Each row was made from one small tree. The marks that hang from a mark follow it in brackets, in the order of their numbers. Every link used is in the known rows. Write each row's tree.
Known rows
J30{J184{J527{J624}}}: [-12.2   2.8 -10.6  -2.0   2.7   1.4  11.0  -3.9 -17.0  -5.0   2.5   4.8
   6.6  -1.0   0.3  -5.1   8.6  -3.0   8.3  16.1  -8.2  -5.7   0.2 -17.7
  24.3  -4.0   2.5  -1.5   2.5  30.9]
J14{J527{J82 J184{J30}} J631}: [ -5.7  -4.5  13.4   5.8 -19.9  -2.8  -3.9  -7.4  -3.7  14.8  -6.0  11.7
 -13.2  -3.4   0.9  10.4  -1.2   0.9   3.9 -14.7  -5.9  12.3  -8.7  11.5
   5.5   3.1   3.5  -4.6 -14.2  22.4]
J14{J527{J82} J631}: [-14.9  -0.9  19.5   7.6  -9.8 -14.0 -12.2   3.6  -3.3   4.9  -8.3   7.4
 -17.8  16.2  -0.5   5.2   6.6   6.2   6.5  -1.3 -23.7  -1.9  -5.6   9.3
  23.9 -10.5   4.1  -2.4 -29.0  24.8]
J624{J527{J184 J861}}: [ -8.8  -0.3   4.8  -0.9  19.9  -0.3   1.8   8.0  -1.3  10.3  -7.5 -12.3
  12.3   5.7  -0.2  -2.7  -0.6   8.5   5.4  -2.6  -4.0  -2.3   5.5  -5.7
  -7.4  -4.5   0.5   1.0  -1.8 -13.1]
J506{J30{J184}}: [ -5.1   6.4 -18.7   6.5  -9.0  -4.4  -7.4  -9.4 -21.1  12.8   9.8   0.4
  20.2   0.4  -5.0   1.3   5.9   8.5   9.9  25.1   0.0  -2.2  -8.4   0.7
   8.9  -3.9   8.3  -4.7 -19.6  24.6]
J184{J30 J527{J14 J82}}: [  9.8   0.3  -0.1  -0.9  -0.7  13.0  11.2  -7.4  -6.0 -12.1  -4.3 -14.1
   9.1   8.5   1.1   2.2  -1.5 -14.9   6.7  16.5  -5.2  -4.6   0.7 -14.1
 -11.6  -7.0  -1.7  -2.0   0.5  37.8]
J624{J527{J14{J631} J82 J184{J30} J861}}: [  2.6  -7.1  13.1  -2.8   4.6   9.6  -1.2   2.3   9.3   5.4  -6.9 -12.6
 -16.6   0.3   0.8   9.5  -6.8  -4.6  -3.3  -7.3  10.5   2.9   3.7   4.8
 -19.8   4.3  -6.7   1.7  13.9 -16.5]
J184{J30 J527{J82 J624}}: [  2.0  -0.4  -1.1   1.1  -5.5  -0.2  19.8 -12.8  -9.5  -7.0   1.9   3.3
  11.8   4.5   2.2  -4.0  -1.7  -1.7   9.5  17.3  -3.9  -2.7  -1.3  -8.8
  -1.3   1.1  -0.8  -3.5   2.9  29.2]
J14{J527{J861}}: [ -4.2   3.5   5.0   3.4   1.6 -12.6 -17.7   7.6  -2.8   3.8  -3.4  12.1
  11.5   0.7  -1.1  -3.8   3.4  -0.4   1.0   8.7 -15.6  -1.4   1.9  -2.5
   5.4 -17.6   6.2   0.5 -13.1  10.4]
J82{J527{J14{J631} J184{J30} J624 J861}}: [ 11.4  -0.8 -18.9  -2.0  -4.0   7.5   5.9  -7.1  14.1 -15.8  -3.3   0.3
  11.6 -21.3   0.9  -6.5  -1.6  -5.5 -15.3 -16.2  22.0  10.2   4.8   7.0
 -12.6  11.5  -0.2   3.7  25.3  -7.3]
J527{J14{J631} J82 J184{J30} J624 J861}: [ 15.3  -4.8   2.9  -3.4  -5.7   1.8  -0.5  -0.8  15.1  -2.3  13.8  11.5
 -21.7 -12.8   1.5   2.0  -9.3  -8.2 -12.7 -13.7  17.5   3.5  -1.4  13.9
 -21.3  14.6  -8.2   2.0  18.7 -26.8]
J624{J527{J14 J82}}: [  2.8   0.3   6.1  -0.3  15.7   5.1   1.0  15.3   3.3  -1.1  -1.0 -36.5
  -7.5  30.8  -1.1  -1.9  -0.5   8.7  11.0   7.2  -9.5 -12.7   3.8  -0.8
  -0.6 -14.4  -3.9   0.6  -8.8  -0.6]
J82{J527{J14 J184 J861}}: [  5.6   5.1 -22.2  -3.4  11.3   3.4   3.9   5.8   6.5 -10.7  -2.0 -14.3
  24.1   0.2  -0.4  -7.6  -1.1  -0.4  -5.2 -11.0  13.5  -1.0   5.7   0.3
 -16.5  -0.2  -0.5   4.5   9.5 -38.5]
J624{J527}: [-10.2   2.2   2.1   3.9  18.0   2.5   1.9   5.0  -6.6   0.6 -11.4 -25.1
  17.7  19.0  -0.4  -6.5   6.4  12.3  15.4   9.9 -21.3  -5.7   4.1  -7.8
   8.4 -17.0   6.1  -1.9 -19.8  38.6]
J527{J14{J631} J82 J184{J30} J861}: [  8.2  -3.5   0.7  -1.9  -1.8   4.5  -2.9  -4.6   7.9   0.9   4.8   6.2
  -9.4 -10.3   1.4   7.4  -8.9 -12.1  -7.7 -10.7  10.4   5.2  -2.8  11.0
 -26.8   9.7  -6.4   1.1   8.4 -20.7]
J30{J184{J527{J82 J861}}}: [-17.4   0.7  -3.2  -3.9   7.6  -9.1   5.6  -2.4 -24.4  -1.2   1.3   5.6
   7.1   4.5   0.7   3.1   0.9 -12.3   9.4  25.1   0.2  -8.3   0.2  -9.6
   0.3  -4.4  -6.7   1.6   3.7 -30.6]
J527{J14{J631} J184 J861}: [  1.4   0.4   3.1  -2.1   7.9   1.8 -12.7   3.9  11.8  -0.5   1.8   6.9
 -12.5  -6.7   0.2   1.2   1.2  -6.3  -9.8 -13.8  -2.8   2.2   2.1   0.8
   2.9   1.6  -0.8   2.2  -0.5 -12.7]
J30{J184{J527{J82 J624}}}: [-12.9  -0.1  -5.3  -2.2   0.0  -4.3  16.1  -2.7 -19.7  -3.2   5.6  -0.9
  -4.7  10.3   0.7  -1.5   2.8   0.6  10.8  15.7  -1.1  -9.6  -3.0  -8.3
  16.0   1.4  -4.2  -1.2   3.2  -5.7]
J527{J14{J631} J184}: [  2.4   0.6   1.5   0.6   6.0   7.6  -7.6   3.2   8.2   0.1   0.7  -1.2
 -16.9   0.5   0.7   1.8   5.5  -0.3  -3.9 -18.5 -10.5   2.5  -1.5  -1.4
  14.1   0.0   3.5  -1.8 -14.0  21.3]

Which tree is each row?
[  7.6   3.0   0.4   1.1   3.6   1.0  -8.2   6.0  14.9 -13.4   3.4   0.0
 -20.0   3.6   0.0  -8.7   6.9   3.2  -5.6  -6.8 -12.1  -4.4   2.1  -0.1
  17.8  -4.3   3.0  -0.8  -8.3  42.0] -> J527{J14{J631} J624}
[ -3.0  -2.4  -1.5  -1.1   9.9   8.9   3.8  -5.0  -4.3  12.4 -10.7 -10.4
  26.6  -9.5   0.8  -1.7  -3.7  -0.5   5.9   0.1   4.9   6.5   4.6  -4.3
 -25.8  -2.9   2.5  -1.0   5.9   9.8] -> J624{J527{J184{J30} J861}}
[ -3.3  -5.2  15.5   3.0 -14.6  -8.3  -9.5  -4.7  -1.9  15.8  -4.3  23.8
  -8.6 -10.2   1.3  10.4  -4.6  -4.6  -3.6 -12.1   2.5  12.3  -4.6  14.9
  -6.4   4.8   0.6  -1.4  -2.5 -10.7] -> J14{J527{J82 J184{J30} J861} J631}
[  3.8  -1.1   3.3   5.3 -14.5  -2.2   0.7  -3.8  -8.0  14.8   1.8   1.1
   3.2  -0.7   0.5   5.5  -4.9   3.1   8.4 -10.6  -2.5   8.2  -7.7   8.4
 -10.2   1.0   1.8  -4.7  -9.5  12.5] -> J14{J527{J82 J184{J30}}}
[ -7.2   2.9  -6.1   2.4 -15.4  -3.2   7.1 -15.4 -17.2   4.5   6.3  12.1
   7.0  -2.4  -3.0   0.4   5.8   9.5   6.7  30.5  -0.9  -3.0  -3.0 -13.2
  25.3   2.1   5.9  -3.0  -3.3  23.9] -> J506{J30{J184{J527{J624}}}}
[ 10.9   1.2  -2.1  -4.4  11.3  -3.9  -2.7  13.5   7.3   4.8  15.1  -4.8
 -10.8   6.4   0.7   1.6  -7.2  -2.4  -2.8  -8.6   8.9  -7.3   0.2   6.2
 -22.2   5.1  -8.8   3.4   4.3 -59.0] -> J527{J14 J82 J184 J861}
[ -8.2  -3.1   6.5  -8.2  -0.9  -1.9  -1.6   2.5  -1.2 -11.9   3.6  11.8
 -35.4  -0.4   0.6   5.4   2.2 -17.2  -7.7  12.1   7.3  -8.9   2.7  -6.8
  16.6   3.9  -9.6   5.3  20.8 -25.9] -> J30{J184{J527{J14{J631} J82 J624 J861}}}
[  8.9   2.8  -1.1  -1.9  11.7  -6.6  -8.5  11.8   4.4  -5.7  11.2 -12.0
  -1.0  14.1  -0.2  -4.3  -4.6  -5.7  -0.7   8.6  -0.7 -11.9   1.7   7.7
 -18.8  -6.7  -6.3   3.8  -1.2 -32.6] -> J527{J14 J82 J861}
[ 10.6   0.1 -18.3   0.8  -8.2  12.4  11.3  -7.4  11.4 -17.1  -4.7 -10.3
   6.6 -14.2   0.4  -5.9   1.0   0.7  -7.9 -21.4  15.7  11.3   0.7   7.6
  -2.5  11.2   3.2  -0.4  11.9  24.5] -> J82{J527{J14{J631} J184{J30} J624}}
[-13.2  -3.2  20.8   5.8 -11.3 -11.9  -7.0   2.2  -1.0  13.7  -4.8  11.1
 -23.1  10.7   0.9   9.1   2.5  10.2   3.7 -17.5 -15.0   5.5  -6.8   8.8
  22.3   1.3   2.0  -2.8 -21.1  -6.4] -> J14{J527{J82 J184} J631}
[-14.6   2.1  -0.5   4.2 -12.8  -3.6   8.4 -13.2 -27.2  10.3   0.5   0.5
   9.6  12.3  -2.9  10.3   3.3   4.5  13.9  34.0  -1.1  -5.9  -7.5  -8.5
  16.6   1.7   2.4  -3.9 -11.8  -1.7] -> J506{J30{J184{J527{J82}}}}
[  4.2   2.4  -6.5  -2.5   7.9  -9.2  -0.2   4.6   4.7   2.5  12.7  13.3
   7.3  -7.0   0.8  -8.2  -2.9   7.2  -4.5  -8.3   1.4  -0.7   0.6   3.1
  -9.9   7.2  -0.4   1.4   2.8 -28.7] -> J527{J184 J624 J861}
[  3.3   0.9  -4.8   0.6  -3.3   5.9  15.2 -17.5  -7.3 -11.6  -6.9   3.3
  22.4  -8.7   1.9  -8.4   4.0  -2.8   7.2  16.4 -10.5   1.1   1.2 -20.3
   5.6  -4.0   6.2  -3.9   0.1  65.5] -> J184{J30 J527{J624}}
[  7.5  -4.3  11.7  -4.7  -6.8   2.3   5.0  -8.8   7.6 -15.5  -1.2  15.6
 -16.7  -6.3   1.9   2.8  -2.9 -17.8 -10.7  13.4   5.1  -2.2   3.6  -5.4
  -2.9   3.6  -6.4   2.4  21.4   1.9] -> J184{J30 J527{J14{J631} J82 J624 J861}}
[  1.0  -5.1  14.1   4.6 -22.4  -5.8  -0.7  -3.1   2.7  11.0   2.1  16.6
 -20.7  -5.7   1.3   7.6  -3.6   6.8  -1.1 -20.1  -0.3  12.4  -7.1  13.6
   9.8  10.0   2.1  -3.9  -1.7  14.9] -> J14{J527{J82 J184{J30} J624} J631}
[  2.0   1.0   7.3  -0.6  -5.8 -11.5  -9.3   9.8   6.8  10.6   7.5  21.1
  -6.2  -5.9  -0.6  -4.2  -2.2   9.5  -6.5 -13.4  -4.2   3.1   1.1   3.3
   4.8   0.7   1.5   1.7   4.0 -20.8] -> J14{J527{J184 J624 J861}}
[  2.8   0.5   3.2  -1.1  17.1  14.1   0.2  12.6   7.4   4.6  -4.6 -31.8
  -2.9  14.4  -0.4  -1.3   2.1  10.5   5.7 -11.4  -8.4  -2.6   5.4  -8.6
   1.5  -7.2   1.4  -0.8  -4.6  13.9] -> J624{J527{J14 J184}}
[ 13.5  -2.9  -3.6  -2.6  -4.5   7.4  -4.9  -5.0  16.3  -2.9   7.9  15.6
 -10.3 -24.7   0.9  -2.0  -3.7  -9.2 -15.5 -14.8  11.1   8.6   1.5   3.3
 -15.8  10.7  -0.9   0.9  18.1   5.5] -> J527{J14{J631} J184{J30} J624 J861}
[ -5.5  -5.9  21.3  -4.1  14.9   1.8  -4.7  15.4  10.9   4.6  -4.3 -11.9
 -27.8  14.1   0.7   7.0  -4.6   3.4  -2.6 -13.7   1.9  -3.9   4.8   5.3
  -1.5   1.4  -8.3   4.4   7.1 -42.1] -> J624{J527{J14{J631} J82 J184 J861}}
[ 12.0  -3.8   2.5  -4.7   8.4  11.0   3.0   6.7   5.2   6.3   1.9 -25.1
   0.5   2.9   0.5   3.6 -12.0  -5.1   1.3  -3.7  15.2  -0.1   3.6   3.7
 -36.2   0.6  -7.9   1.7  16.0 -27.7] -> J624{J527{J14 J82 J184{J30} J861}}
[-12.2   4.3  -7.7   4.3 -10.6   0.1   3.1 -14.6 -25.0   5.9  -2.7   5.5
  18.9   0.6  -3.5   6.1   8.3   3.2  11.3  35.1  -6.8  -2.7  -4.4 -17.2
  23.1  -4.0   7.3  -4.9 -12.6  31.2] -> J506{J30{J184{J527}}}
[-13.3   3.7  -6.0   0.2  -6.8  -5.4  -1.0 -16.8 -22.2   9.5  -0.6  18.1
  20.8  -8.0  -3.6   5.8   4.7  -4.9   3.6  39.5   2.6  -2.7  -1.2 -15.5
  12.8  -2.0   3.4  -0.4  -1.6  -3.8] -> J506{J30{J184{J527{J861}}}}
[  3.4  -0.1  11.7   1.2  -5.3 -20.2  -9.6  12.3   2.5   5.8   9.5  15.5
  -7.2   8.7  -0.5  -4.2  -4.8   4.5  -1.1   3.3  -4.1  -6.5   0.3   9.5
  -1.6  -5.7  -3.4   2.8   1.3 -36.6] -> J14{J527{J82 J624 J861}}
[ -5.1  -2.6  16.0   1.4  -9.2 -13.3 -14.1   3.5  10.4   7.4   0.7  31.7
 -23.4  -9.8   0.1   1.6   2.4   5.6 -10.5 -17.8  -6.0   7.5  -0.1   5.6
  17.7   3.7   3.2   1.3  -0.2 -12.4] -> J14{J527{J184 J624 J861} J631}
[  7.8  -0.8  -8.0   1.5  -2.9  16.3  -3.7  -9.7   7.2   1.1  -3.2  -0.9
  -3.0 -14.0   0.7   2.2   1.6  -6.5  -3.7 -15.5  -2.6   9.3  -2.8   0.8
  -4.3   2.1   4.1  -3.9  -6.5  50.1] -> J527{J14{J631} J184{J30}}
[  0.1   3.3 -28.1   0.6   2.8   4.5  13.1 -10.6  -8.7  -2.9  -5.9  -7.5
  53.9 -16.0   0.7  -8.3  -1.7  -3.3   0.5  -0.5  19.4   9.8   1.2   2.3
 -31.4   4.0   3.0   0.7   7.3  -5.3] -> J82{J527{J184{J30} J861}}
[ -1.7   2.8 -13.3   1.9   7.1   8.7   4.9   2.4   7.0 -13.1 -11.0 -18.4
   6.7   2.5  -0.3  -2.8   6.1   4.3  -3.1 -18.4   0.9   3.8   2.1   1.4
  15.4   1.9   4.2   0.9  -8.2   6.8] -> J82{J527{J14{J631} J184}}
[ -3.5   5.1 -14.0   4.0   6.1   6.0  -0.5   0.3   5.1 -21.3 -13.7 -17.8
  14.4   8.5  -1.2  -8.0   9.8   1.3  -1.0  -1.0  -5.7  -1.7   3.2   1.8
  16.5  -9.4   4.6   1.3 -13.4  34.8] -> J82{J527{J14{J631}}}
[ 16.7  -0.5   0.2  -5.6   6.8  -5.7   0.3  15.1  12.6   1.0  23.3  -3.2
 -17.6   4.5   0.7  -3.0  -9.8   1.7  -7.4 -13.1  11.2  -8.2   0.6  10.2
 -19.4  11.4 -10.1   4.8  16.2 -67.2] -> J527{J14 J82 J184 J624 J861}
[  4.6   3.2 -14.1  -0.7   7.2  -3.8  -2.3   5.6  13.8 -25.0  -4.9  -3.3
   6.5  -2.3  -0.9 -11.6   4.9   1.0 -12.7  -1.4   9.4  -4.6   7.4   5.2
   6.3  -1.1  -0.3   6.2  10.8 -11.7] -> J82{J527{J14{J631} J624 J861}}
